Each row was made from one path, in order. Every step used is in the known rows, and no mark comes twice. Write each row's path.
Known rows:
sofino/nore/gebi: [ 0.86 -0.05  2.27  0.84 -0.10  1.22  1.54  1.30  1.74 -0.55 -0.64 -0.03
 -3.96 -0.26 -4.38  0.53 -0.19  2.64  1.09  0.44 -2.13  1.56 -1.38  0.08
  3.82 -1.61]
fasaz/denafo: [-1.68 -1.30  1.12 -0.12  0.32 -0.79  1.34 -1.06 -0.78 -0.48 -0.29 -1.91
  0.71  0.12 -0.28  2.68  0.76 -0.44  1.09 -0.67 -0.83  2.01 -0.66 -2.11
 -0.63  1.03]
gusim/denafo/sofino: [ 1.95 -0.55  1.30 -1.22  2.83  0.98 -2.15 -1.08  1.16 -1.73  2.87 -1.53
  2.60 -1.58 -0.61 -3.17  0.88  0.60 -1.79 -0.99 -1.52  1.30  3.07 -0.05
 -1.35 -0.23]
gebi/fali/tadum/denafo/fasaz: [ 0.76 -4.76  0.50  0.64  3.49  0.88  2.66 -3.55  0.72  1.74  0.02  0.52
 -0.78 -1.85 -0.85  5.36  1.48 -2.91  2.74  2.20 -1.16 -1.78  3.79 -0.24
 -2.69 -1.08]
denafo/sofino/nore/fasaz: [ 2.14  0.13  3.55  0.31  3.27  1.68  3.47 -0.31  2.48  0.16  0.84 -0.50
 -1.83 -0.68 -0.76  0.70 -1.46  0.75 -1.10 -0.26 -0.43  2.23  0.16 -1.30
 -2.37 -3.91]
denafo/sofino/nore: [ 2.28 -0.93  2.99  0.71  2.90  1.49  0.92 -0.71  0.76 -0.25  0.63 -0.81
 -1.25 -1.83 -1.80 -1.03 -0.36  1.60 -0.52 -0.28 -1.08  1.40  0.38 -1.30
 -1.50 -1.88]
tadum/fali/sofino/nore: [-1.61 -1.53  3.84  1.44  0.40 -1.31  1.52 -0.34 -0.93  1.75 -1.02 -0.20
 -0.98  0.96 -2.99  4.14  0.79  0.03 -2.59 -0.39  0.48 -1.47 -1.09 -0.15
 -0.29  0.31]
gebi/fali/fasaz/denafo: [-0.67 -4.20  0.44 -1.88  5.38 -0.44  2.96 -3.21  0.74  0.92  0.93  0.12
  0.42  1.83  1.39  4.38  1.28 -2.82  3.53 -0.72  1.53  0.47  0.14 -0.86
 -0.71  1.31]
fali/tadum/denafo/sofino/nore/gebi: [ 0.16 -2.52  5.27  1.61  1.40  2.70  1.99 -1.19  1.55  0.15 -0.44 -0.97
 -1.57 -3.36 -3.72  0.70  0.47  0.39  1.85  2.73 -1.22 -0.60  0.70 -1.89
  0.02 -2.66]
fasaz/denafo/sofino: [-0.18 -2.09  2.40 -0.03  1.81 -0.20  1.05 -1.95 -0.47 -1.34  0.95 -2.82
  2.24 -1.66  0.24  1.19  0.35 -0.39  1.13 -0.83 -0.92  1.83  0.22 -2.97
 -3.03 -0.07]
fasaz/denafo/gonem: [-0.95  1.29  0.19  0.29  0.48 -0.73  3.05 -1.67 -1.17 -0.15  0.28 -3.99
  0.79  0.58 -0.85  1.83  0.75  0.08 -0.46 -0.31 -1.84  1.89 -0.88 -2.83
  0.34  1.63]
nore/gebi/fali/musa: [ 0.37 -2.18 -0.07 -1.16 -0.29  1.33  0.73  1.04  1.74 -0.28  1.71  0.02
 -0.17  1.02 -0.64  3.67 -0.79 -0.34  3.10  0.99  1.31 -0.56 -0.19  3.63
  1.00  0.56]
tadum/denafo: [-0.54 -2.52  0.89  0.58 -1.44  0.39  1.78 -0.28 -0.56  0.79 -0.20 -0.30
 -0.92 -1.14 -2.07  0.37 -0.75 -0.03  0.07  1.51  1.53 -0.40  0.89  0.21
 -2.62  0.20]
sofino/denafo/sorin: [ 0.20 -2.68  1.40  0.41 -0.55  1.09  3.23 -0.54  3.26  0.83 -1.77  0.20
  0.26 -2.36 -0.91  0.54  0.50  0.65  0.87  0.37 -1.41  0.49  1.88 -0.16
  0.62  2.00]
fasaz/denafo/sofino/nore/gebi/fali: [ 1.85 -3.36  3.44 -0.80  3.75  0.83  3.52 -2.11  0.73 -1.27  1.08 -2.47
 -1.70 -1.32 -2.28  3.18  0.94  1.26  2.78 -0.88 -1.94  2.52 -0.23 -1.79
 -0.70 -0.74]
gebi/fali/sofino/nore: [ 1.62 -3.38  1.07 -0.49  3.41 -0.03  3.27 -0.63 -0.16  2.89  0.51  0.01
 -2.17  0.63 -0.75  4.58 -0.81 -0.16  0.63 -1.50  1.31 -0.31  0.36  2.07
 -1.18  1.81]
gusim/denafo: [ 0.70  0.18 -0.08 -1.23  1.64  0.47 -1.81 -0.13  0.91 -0.85  1.47 -0.73
  1.02  0.15 -1.13 -1.61  1.30  0.49 -1.68 -0.92 -1.60  1.46  2.17  0.56
  0.80  0.84]
fali/sofino/nore/fasaz/denafo/gusim: [-1.67 -0.18  4.12  1.09  1.38 -0.32  5.79 -0.27  1.82  2.17  0.75 -1.40
 -1.66 -0.75  0.03  7.70 -2.57 -1.23 -1.53 -1.50 -0.39  1.26  0.06 -1.23
 -1.86  0.02]
sofino/nore: [ 0.79 -0.16  1.94  0.86  1.65  0.96  1.86  0.32  0.62  0.94 -0.79  0.00
 -3.26 -0.03 -2.64  0.69 -0.07  1.82 -0.44 -0.19 -1.30  1.86 -0.82 -0.45
  1.14 -0.77]
gebi/fali/tadum/denafo: [ 0.14 -3.71  0.92 -0.70  3.40  1.00  2.55 -2.82 -0.32  2.07 -0.29  0.55
 -1.38 -0.82  0.61  3.92  1.66 -2.09  2.21  1.77  1.09 -1.87  1.81 -0.04
 -1.94  0.42]
fali/tadum/denafo/sofino: [-0.47 -2.69  3.59  1.06  1.60  1.87  0.97 -2.21  0.13  0.73 -0.01 -0.94
  1.11 -3.32 -0.38  0.39  0.52 -1.62  0.92  2.32  0.48 -1.59  2.03 -2.16
 -2.89 -1.41]
fali/gebi: [-0.72 -0.13 -0.49 -0.04 -0.13  0.13 -0.83  0.41  1.26 -0.75 -0.79 -0.29
 -0.40 -0.65 -1.81 -2.42  2.17 -1.30  0.74  0.74 -1.77  0.58 -0.31 -0.16
  2.07 -0.12]
fali/musa: [-1.57 -0.96  0.67  0.51 -1.16  1.38 -0.68  1.92  0.80  0.78  0.86 -0.52
  2.33  0.65 -0.06  2.17 -1.49 -1.07  0.50  0.78  1.63  0.71 -0.33  1.82
 -1.21  1.02]
fasaz/denafo/sorin: [-0.71 -2.63  2.34  0.58  0.40  0.37  2.90 -1.91  0.97  0.97 -0.02 -1.51
 -1.43 -1.20 -1.20  1.90  0.22 -0.08  1.43  0.20 -1.12  1.01 -0.32 -0.64
 -1.02  2.86]
nore/gebi/fali: [ 1.67 -1.59 -0.80 -1.58  0.76  0.24  1.28 -0.51  1.01 -0.99  0.99  0.49
 -2.03  0.33 -0.60  1.79  0.61  0.52  2.56  0.17 -0.17 -1.10 -0.11  2.10
  1.84 -0.17]
nore/gebi: [ 0.12  0.26  0.58 -0.09 -1.94  0.27 -0.05  0.90  1.39 -1.63  0.31 -0.18
 -0.82 -0.17 -2.06 -0.20 -0.24  0.91  1.67  0.60 -0.83 -0.46 -0.87  0.93
  3.02 -0.84]
gonem/denafo: [ 1.22 -2.82 -2.61 -0.54 -0.53  0.57 -3.26 -0.82 -2.95  0.58  0.19  0.41
  1.21 -1.01 -0.54 -2.05 -0.65 -0.10 -0.66  1.39 -1.59 -0.53  1.04  0.25
 -0.68 -0.40]

Which path is each row?
[-0.26 -0.44  3.39  0.23  2.37  0.53  5.46 -0.06  1.87  0.83 -0.81 -0.82
 -3.03  1.51 -1.62  5.03 -0.49  0.59 -0.35 -0.68 -1.18  4.29 -1.31 -2.37
 -0.45 -2.18] : sofino/nore/fasaz/denafo
[ 2.65 -3.52 -1.40 -0.74  0.76  1.10 -3.54 -1.65 -2.63 -0.39  1.37 -0.52
  2.66 -2.83  0.08 -3.75 -0.97 -0.21 -0.74  1.42 -1.43 -0.65  1.84 -0.44
 -2.85 -1.42] : gonem/denafo/sofino
[-1.67 -1.45  4.11  1.29 -0.92 -1.05  1.56  0.22  0.21  0.61 -0.80 -0.36
 -1.64  0.94 -4.31  3.98  0.61  0.76 -1.37  0.18 -0.08 -1.67 -1.65  0.48
  1.90 -0.37] : tadum/fali/sofino/nore/gebi
[ 0.43 -3.07  1.39 -0.66  1.04  1.36  2.26 -1.68  1.13  0.22  0.10  0.33
 -2.23 -0.84 -1.43  3.14  1.38 -0.74  3.47  2.20  0.16 -2.30  0.80  0.78
  1.15 -0.50] : nore/gebi/fali/tadum/denafo
[ 1.59 -2.18  1.62 -0.91  3.76 -0.04  5.25 -0.31  1.38  3.15  0.90  0.64
 -2.70  1.86  0.24  6.37 -1.50 -0.98  0.08 -1.30  1.90  0.30  0.17  1.99
 -2.05  0.20] : gebi/fali/sofino/nore/fasaz
[ 0.85 -3.12  4.60 -0.40  5.04  1.39  3.15 -2.91  1.00 -0.65  0.47 -2.31
 -1.41 -1.88 -1.50  4.21  2.04  0.25  3.36 -0.22 -2.88  1.76 -0.02 -2.87
  0.38 -1.25] : fasaz/denafo/sofino/nore/gebi/fali/tadum
[-0.02 -1.16  3.11  1.23 -0.89  0.11  1.82  1.82  1.19  1.15  0.10 -0.96
 -1.55  0.21 -4.09  2.28 -1.96  1.35  0.60 -0.53 -0.06  0.11 -1.20  1.39
  2.41  0.40] : fali/sofino/nore/gebi
[ 0.42 -3.39  2.47 -1.07  4.11 -0.51  6.34 -1.17  0.82  2.87  0.57 -1.05
 -2.08  2.08  0.06  8.36 -1.12 -1.32  0.80 -1.94  1.21  1.74 -0.43  0.33
 -2.33  0.75] : gebi/fali/sofino/nore/fasaz/denafo
[ 2.75 -4.36  2.87  0.18  2.03  1.95  4.03 -1.37  1.01 -0.21  1.01 -0.79
 -3.44 -2.59 -4.12  0.87 -0.58  1.45  1.73  1.45  0.53  0.15  1.15  0.85
 -2.54 -1.61] : tadum/denafo/sofino/nore/gebi/fali
[ 0.06  0.06 -0.09  1.14 -1.26  0.43  3.59 -0.86 -1.17  0.98  0.27 -2.45
 -0.79 -0.60 -2.80 -0.61 -0.76  0.28 -1.49  2.13  0.68 -0.35  0.58 -0.34
 -1.61  1.04] : tadum/denafo/gonem
[-0.36 -0.47  2.88 -0.62  1.87  0.08  3.70 -1.28  1.76 -0.83  1.21 -2.00
  1.26  0.19  1.59  3.40 -1.00 -1.40  0.05 -0.59  0.00  2.47  0.09 -2.58
 -3.67 -2.34] : nore/fasaz/denafo/sofino
[ 1.37  2.83 -0.91 -0.79  1.66  0.61 -0.06 -0.78  0.49 -0.45  2.09 -2.75
  1.15  0.80 -1.97 -2.64  1.20  1.05 -3.35 -0.36 -2.56  1.22  1.75  0.02
  1.90  1.43] : gusim/denafo/gonem
[ 1.35 -0.95 -0.56  0.32  1.72  0.23 -1.54 -0.98  2.24 -1.36  2.05 -0.82
  1.84 -0.89 -3.02 -0.27  0.91 -0.35 -0.96 -0.38 -4.25  1.63  4.71  0.40
  0.27 -1.33] : gusim/denafo/fasaz
[ 0.70 -1.66  0.18 -1.14  4.45  0.71  1.01 -2.63 -0.08  1.46  0.06  0.60
 -0.83 -0.05  2.41  3.59  2.21 -2.06  1.90  0.51 -0.22 -1.61  1.07 -0.14
  0.10  0.26] : gebi/fali/tadum
[ 0.17 -2.58 -0.72 -1.40  2.02  1.16  0.83  0.07  0.28  1.49  1.60  0.20
  0.73  1.25  1.60  4.27 -0.58 -1.48  1.64  0.28  2.30 -0.03  0.61  3.11
 -2.14  1.65] : gebi/fali/musa
[ 0.44 -3.61  0.21 -1.45 -0.33 -0.52  2.86  0.30  2.15 -0.12  0.13 -0.59
  1.18 -0.17 -0.59  4.39  0.06 -0.13  2.88 -0.89  0.43 -1.13  1.33  2.00
  1.99  1.48] : nore/gebi/fali/sofino/denafo
[ 3.32 -3.69  0.08  0.05  2.02  1.94 -2.09 -1.31 -2.40  0.35  0.65 -0.34
  0.19 -2.74 -2.06 -3.15 -1.03  1.29 -0.92  1.07 -2.67  0.92  1.22 -0.80
 -1.96 -2.19] : gonem/denafo/sofino/nore
[ 0.21  1.76  2.67  0.58  2.22  0.71  6.88 -0.52  1.23  1.13 -0.55 -2.63
 -3.10  1.77 -2.24  4.13 -0.63  0.85 -1.64 -0.35 -1.86  4.00 -1.91 -2.80
  0.46 -1.58] : sofino/nore/fasaz/denafo/gonem
[-0.63  1.05  3.33  0.62  2.45  0.74  5.99 -1.07  2.60  0.86  0.12 -0.58
 -3.75 -0.64 -0.14  6.02 -0.94 -0.11 -1.26 -0.78 -2.32  3.06 -0.11 -2.52
 -0.97 -2.09] : sofino/nore/fasaz/denafo/gusim
[ 0.94 -2.56  0.19 -1.19 -0.03 -0.58  1.49 -0.01  0.78  0.29  1.40 -0.33
 -0.52  0.62 -0.63  3.61 -0.73 -0.39  2.61 -0.45  1.38 -2.18  0.15  3.00
  1.07  1.31] : nore/gebi/fali/sofino
[ 3.55 -5.58  0.06 -0.91  1.88  2.93 -1.65 -0.43 -1.06  0.29  2.17 -0.35
  0.33 -2.02 -2.30 -0.01 -1.70  0.66  1.32  1.89 -1.49  0.77  1.07  2.19
 -1.56 -1.57] : gonem/denafo/sofino/nore/gebi/fali/musa
[ 0.29 -3.59  2.62 -0.61  4.19  0.98  4.11 -1.40  2.47  0.19  0.01 -0.02
 -3.50  1.26 -3.23  4.22  0.94  0.14  3.99 -0.33 -0.89  1.94 -1.67 -0.76
  3.06 -0.45] : sofino/nore/gebi/fali/fasaz/denafo
[ 0.14 -2.44  0.29 -1.10 -0.28 -0.50  3.42 -0.64  2.55 -0.26  1.13 -0.02
  0.52 -2.16  0.85  5.52 -0.10 -0.76  1.90 -0.85 -0.57 -2.33  2.67  1.62
  1.37  1.65] : nore/gebi/fali/sofino/denafo/gusim
[ 3.71 -6.04  0.21 -1.28  4.27  2.36 -0.94 -2.38 -0.33  0.13  1.76  0.85
 -0.44 -1.62 -2.07 -1.68 -0.67 -0.05  2.21  1.48 -1.49 -0.34  1.08  0.38
  0.16 -2.41] : gonem/denafo/sofino/nore/gebi/fali/fasaz
[-0.14 -2.59 -0.30  1.11 -0.34 -0.31  1.89 -0.65  3.07 -0.97 -1.33 -0.56
  3.12 -2.00 -1.81  2.91  0.85 -0.67  1.26 -0.11 -3.93  1.45  4.25 -1.88
  0.64 -1.99] : sofino/denafo/fasaz
[ 4.52 -5.15 -0.44 -1.13  2.58  2.09 -1.03 -1.77 -1.35 -0.33  1.44 -0.04
 -1.39 -2.41 -2.40 -1.64 -0.49  1.52  0.96  1.37 -2.58  0.13  1.31  0.84
 -0.61 -2.30] : gonem/denafo/sofino/nore/gebi/fali
[ 0.89 -4.58  2.80 -1.14  7.42  0.81  3.79 -3.57  1.33  0.90  1.28 -0.46
 -0.69  0.42 -0.07  3.73  1.06 -1.69  3.23 -1.02  0.57  1.54  0.30 -1.84
 -1.93  0.19] : gebi/fali/fasaz/denafo/sofino/nore
[ 0.96 -4.33 -0.05 -0.09 -0.28 -0.80  2.96 -0.35  2.98 -0.34  0.49 -0.43
  1.86 -0.97 -2.05  5.58 -0.20 -0.96  3.63 -0.53 -1.79 -1.31  3.40  1.64
  1.40 -0.38] : nore/gebi/fali/sofino/denafo/fasaz
[ 0.37 -4.69  1.43 -1.76  6.32  0.06  2.49 -3.86  1.06  0.21  2.02 -0.62
  1.68  0.39  1.77  3.30  0.83 -2.91  3.49 -0.96  1.55  0.21  0.81 -1.45
 -2.55  0.55] : gebi/fali/fasaz/denafo/sofino
[-1.58  1.37  1.72 -0.23  0.93 -0.32  4.64 -1.58  2.26 -0.01  1.12 -0.80
 -0.86 -0.63  2.74  5.79 -0.88 -2.22 -0.89 -0.54 -1.02  1.26  0.72 -2.36
 -2.33 -1.37] : nore/fasaz/denafo/gusim
